Every row comes from one small tree of marks. The marks that hang from a mark follow it in brackets, in alphabetical order. Every link used is in the known rows. Which tree was each row made from?
Known rows
ligob{zunafe{pero zezep}}: 1.393 0.366 -0.377 -0.713 1.698 -0.682 -0.352 -0.655 -0.389 0.322 2.408
 -1.542 0.401 1.322 0.304 -1.169 0.369 2.813 -1.112 0.759 0.106
pero{fase}: 0.073 -0.487 -0.755 0.973 -1.741 1.411 3.259 1.029 -0.362 1.431 -0.418
 -3.041 0.038 -1.714 -0.252 -0.253 -0.372 3.322 -2.487 0.730 -1.817
zunafe{ligob}: -0.284 -0.291 0.568 -0.367 0.689 0.795 3.956 0.412 -0.568 -0.249 0.707
 -1.972 -0.362 -0.622 0.005 0.334 0.319 0.427 -1.272 -1.480 1.914
pero{fase{zezep{zunafe{toseraz}}}}: -0.581 -0.390 -1.168 -0.258 -1.580 1.088 1.126 0.447 0.167 0.483 -1.440
 0.030 -0.866 -1.321 0.036 0.683 -0.277 0.702 -0.691 0.654 -2.329
govid{ligob{zunafe{pero}}}: 1.916 -0.131 0.222 0.330 2.664 0.028 3.774 -0.305 -0.336 2.419 3.320
 -1.629 -0.836 -0.887 1.509 -1.250 -0.325 4.870 -1.128 -1.221 0.610
govid{ligob{zunafe{toseraz}}}: 0.818 0.021 0.338 0.841 3.027 -0.073 3.110 0.130 0.066 2.313 3.225
 -0.088 -1.469 -1.455 1.313 -1.487 -0.437 4.713 -0.822 -2.767 1.078
zoranet{zezep}: 0.074 0.616 0.302 -0.149 -1.288 0.751 1.757 0.936 -0.667 -0.594 -0.593
 -0.857 -0.002 -1.143 -2.018 -0.415 -0.863 3.478 -2.304 -2.819 -0.019
zunafe{toseraz zezep{fase zoranet}}: -1.052 0.034 0.492 1.043 -0.755 -0.588 -5.477 0.631 0.757 0.104 -1.236
 2.255 0.191 -0.469 -1.186 -0.117 -0.113 -3.409 0.009 0.381 1.391
fase{zezep{zunafe{pero}}}: 0.676 -0.045 0.065 -0.776 -0.253 0.826 1.025 0.280 -0.430 -0.401 -1.247
 0.820 -0.538 -0.633 -0.745 0.784 0.317 0.641 -0.122 0.388 0.280
zunafe{ligob pero toseraz zezep}: -0.642 -0.106 -0.373 -2.798 2.847 -1.349 -4.249 -1.386 -0.499 -1.208
 1.092 -1.224 0.684 -0.756 0.739 0.036 1.147 -4.253 0.070 -0.103 3.030
pero{fase{zezep{zoranet zunafe{ligob}}}}: -0.509 -0.626 -0.979 -0.992 -2.613 0.992 1.801 0.286 0.486 -0.181 -2.068
 0.172 -0.890 0.091 0.523 1.571 -0.608 -1.036 0.002 1.408 -2.800
govid{ligob{zunafe{pero{fase} toseraz}}}: 1.279 -0.325 -0.522 0.428 2.627 -0.308 1.867 -0.639 -0.055 2.561 3.179
 -1.962 -0.939 -1.379 2.216 -1.301 -0.324 3.834 -0.760 -0.935 -0.499
zezep{fase{pero} zoranet zunafe{ligob}}: -0.831 -0.352 -0.060 2.264 -2.249 0.912 0.876 -0.109 0.583 -0.931 -3.462
 0.563 -0.626 2.315 0.581 2.166 0.172 -5.265 4.943 2.116 -1.369
govid{ligob{zunafe}}: 1.353 -0.011 0.352 0.614 2.135 0.343 5.246 0.261 -0.055 2.469 3.210
 -0.446 -1.377 -1.108 1.246 -1.243 -0.570 5.677 -1.367 -2.213 0.417
zezep{fase zoranet zunafe{pero toseraz}}: -0.091 -0.268 1.098 3.674 -1.572 -0.272 -4.211 0.663 0.787 -0.195 -3.637
 0.345 0.434 1.361 -0.186 -0.129 0.297 -4.313 3.635 1.528 -0.990
govid{ligob{zunafe{toseraz zezep{fase}}}}: 0.326 0.117 0.072 0.308 2.269 -0.568 1.172 -0.472 0.473 2.316 2.734
 1.559 -1.135 -0.724 1.512 -0.970 -0.401 2.031 -0.771 -1.817 0.529
toseraz{zunafe}: 0.408 0.066 1.400 1.150 0.059 0.391 3.963 1.713 -0.550 0.376 1.963
 -0.499 1.870 -0.647 -1.455 -1.645 0.283 5.859 -2.598 -0.405 0.729
ligob{zunafe{pero toseraz zezep{fase}}}: 0.594 0.273 -0.225 0.523 1.773 -1.105 -3.179 -0.973 0.168 0.363 1.584
 -0.472 0.165 1.287 0.619 -1.003 0.583 -0.474 -0.273 0.760 0.447
ligob{zunafe}: 1.034 0.257 0.301 1.408 1.044 0.436 3.591 0.664 -0.244 0.792 1.959
 -1.569 -0.648 0.805 -0.181 -1.239 -0.066 5.230 -1.414 -0.926 0.015

Which tree is each row?
-0.242 0.206 0.272 0.323 -0.699 0.096 1.501 0.367 -0.258 0.227 1.341
 1.270 2.040 -0.014 -1.074 -0.403 0.486 2.024 -1.318 1.539 0.128 | toseraz{zunafe{zezep{fase{pero}}}}
0.001 -0.403 -0.125 -2.232 -0.552 -1.185 -0.532 -0.424 -0.037 -0.775
 1.647 -1.085 2.624 1.003 0.801 -0.348 0.380 -0.276 -1.086 2.598 -1.047 | toseraz{zunafe{ligob pero{fase} zezep{zoranet}}}
0.156 -0.043 0.478 -0.113 -1.652 0.867 0.317 1.187 0.328 -0.653 -2.156
 2.587 -0.963 0.106 -1.270 1.057 -0.479 0.203 0.642 0.287 -0.241 | fase{zezep{zoranet zunafe}}
-0.307 0.054 -0.461 0.676 -1.764 0.541 -2.131 0.115 0.169 0.107 -1.431
 1.210 0.300 -0.028 -1.121 1.168 -0.215 -2.362 0.481 2.270 0.369 | zunafe{zezep{fase{pero} zoranet}}
0.975 -0.021 0.138 -0.974 -0.001 -0.583 -3.946 0.179 -0.356 -0.194
 -0.313 -0.902 1.227 -0.395 -0.987 -0.349 0.087 -0.512 -0.600 1.911
 1.166 | zunafe{pero zezep{zoranet}}
-0.121 0.358 -0.607 1.065 0.745 -0.624 -3.177 -0.491 0.629 0.061 0.756
 1.167 -0.671 1.647 0.131 -0.087 -0.056 -1.011 1.379 0.997 0.008 | ligob{zunafe{toseraz zezep{fase{pero} zoranet}}}
-0.928 0.350 0.293 0.417 -1.233 -0.338 -1.291 -0.655 0.043 -1.703 -2.649
 -0.161 0.053 1.055 0.025 0.419 0.028 -3.618 1.659 -1.747 -1.207 | zoranet{zezep{fase zunafe{ligob pero toseraz}}}
-0.474 0.498 0.456 1.427 -1.702 -0.091 -1.884 0.030 -0.010 -1.019 -2.814
 0.005 0.271 0.425 -0.892 -0.217 -0.202 -1.588 1.199 -1.571 -1.545 | zoranet{zezep{fase zunafe{pero toseraz}}}
-0.797 0.269 -0.687 -1.114 -0.744 -0.333 -0.847 -0.615 -0.274 -1.675
 -1.886 -1.709 0.105 0.243 0.374 -0.016 -0.207 -1.307 1.317 -1.657
 -2.140 | zoranet{zezep{zunafe{ligob pero{fase} toseraz}}}
-1.864 -0.061 -0.943 -1.143 1.051 -0.215 -2.492 -1.431 0.038 -0.792
 -0.185 0.825 -0.349 -0.460 0.550 1.497 0.805 -6.127 1.174 0.377 2.329 | zunafe{ligob toseraz zezep{fase{pero}}}
1.351 -0.439 -0.591 -0.480 1.961 -0.367 0.118 -0.704 0.393 2.012 2.437
 -0.128 -1.506 -1.033 1.973 -0.379 -0.773 2.417 -0.475 -0.194 -0.429 | govid{ligob{zunafe{pero{fase{zezep{zoranet}}} toseraz}}}
-0.018 -0.233 0.997 -0.959 -0.499 -1.232 -0.918 -0.375 0.150 -0.927
 1.177 0.400 2.588 1.495 0.212 -0.128 0.631 -1.996 -0.761 2.169 0.430 | toseraz{zunafe{ligob pero zezep{fase zoranet}}}
0.550 -0.053 0.099 -0.015 -0.468 -0.134 -2.183 -0.447 -0.419 0.532
 -0.422 -0.848 1.217 -0.432 -0.512 0.057 0.581 -1.863 -1.609 1.892 0.914 | zunafe{pero zezep{fase}}
-0.834 0.000 0.133 -1.007 -0.105 -0.211 2.401 -0.445 -0.187 -0.743 1.582
 0.871 1.770 0.661 0.072 0.407 0.684 -0.617 -0.789 1.311 0.590 | toseraz{zunafe{ligob zezep{fase{pero}}}}
-1.761 -0.197 0.337 -0.561 -0.047 -0.993 -4.354 -0.439 0.839 -1.026
 -0.833 1.963 -0.082 0.537 0.378 0.921 0.177 -6.711 0.799 -0.076 1.882 | zunafe{ligob toseraz zezep{fase zoranet}}
-0.766 0.563 0.221 -0.855 -1.213 0.313 2.664 0.295 -0.316 -1.761 -1.647
 -0.158 -0.226 0.591 -0.691 0.158 -0.480 0.671 0.651 -3.086 -1.278 | zoranet{zezep{zunafe{ligob}}}
0.770 -0.210 0.314 -0.466 -1.157 0.523 -0.991 0.633 0.060 -0.761 -2.032
 1.368 -0.541 0.139 -1.023 0.967 -0.212 -0.486 0.935 1.204 -0.126 | fase{zezep{zoranet zunafe{pero}}}
-0.810 -0.160 -1.224 -1.343 0.220 0.864 -1.410 -0.645 0.077 -1.808
 -1.894 2.115 -1.798 0.112 -0.130 2.724 0.148 -3.863 4.010 1.087 0.905 | fase{pero zezep{zoranet zunafe{ligob toseraz}}}
-0.784 0.786 0.252 0.429 -0.817 0.098 -0.292 0.825 -0.246 -1.258 -1.989
 0.402 -0.186 -0.371 -1.463 -0.754 -0.515 1.755 0.833 -3.475 -1.065 | zoranet{zezep{zunafe{toseraz}}}
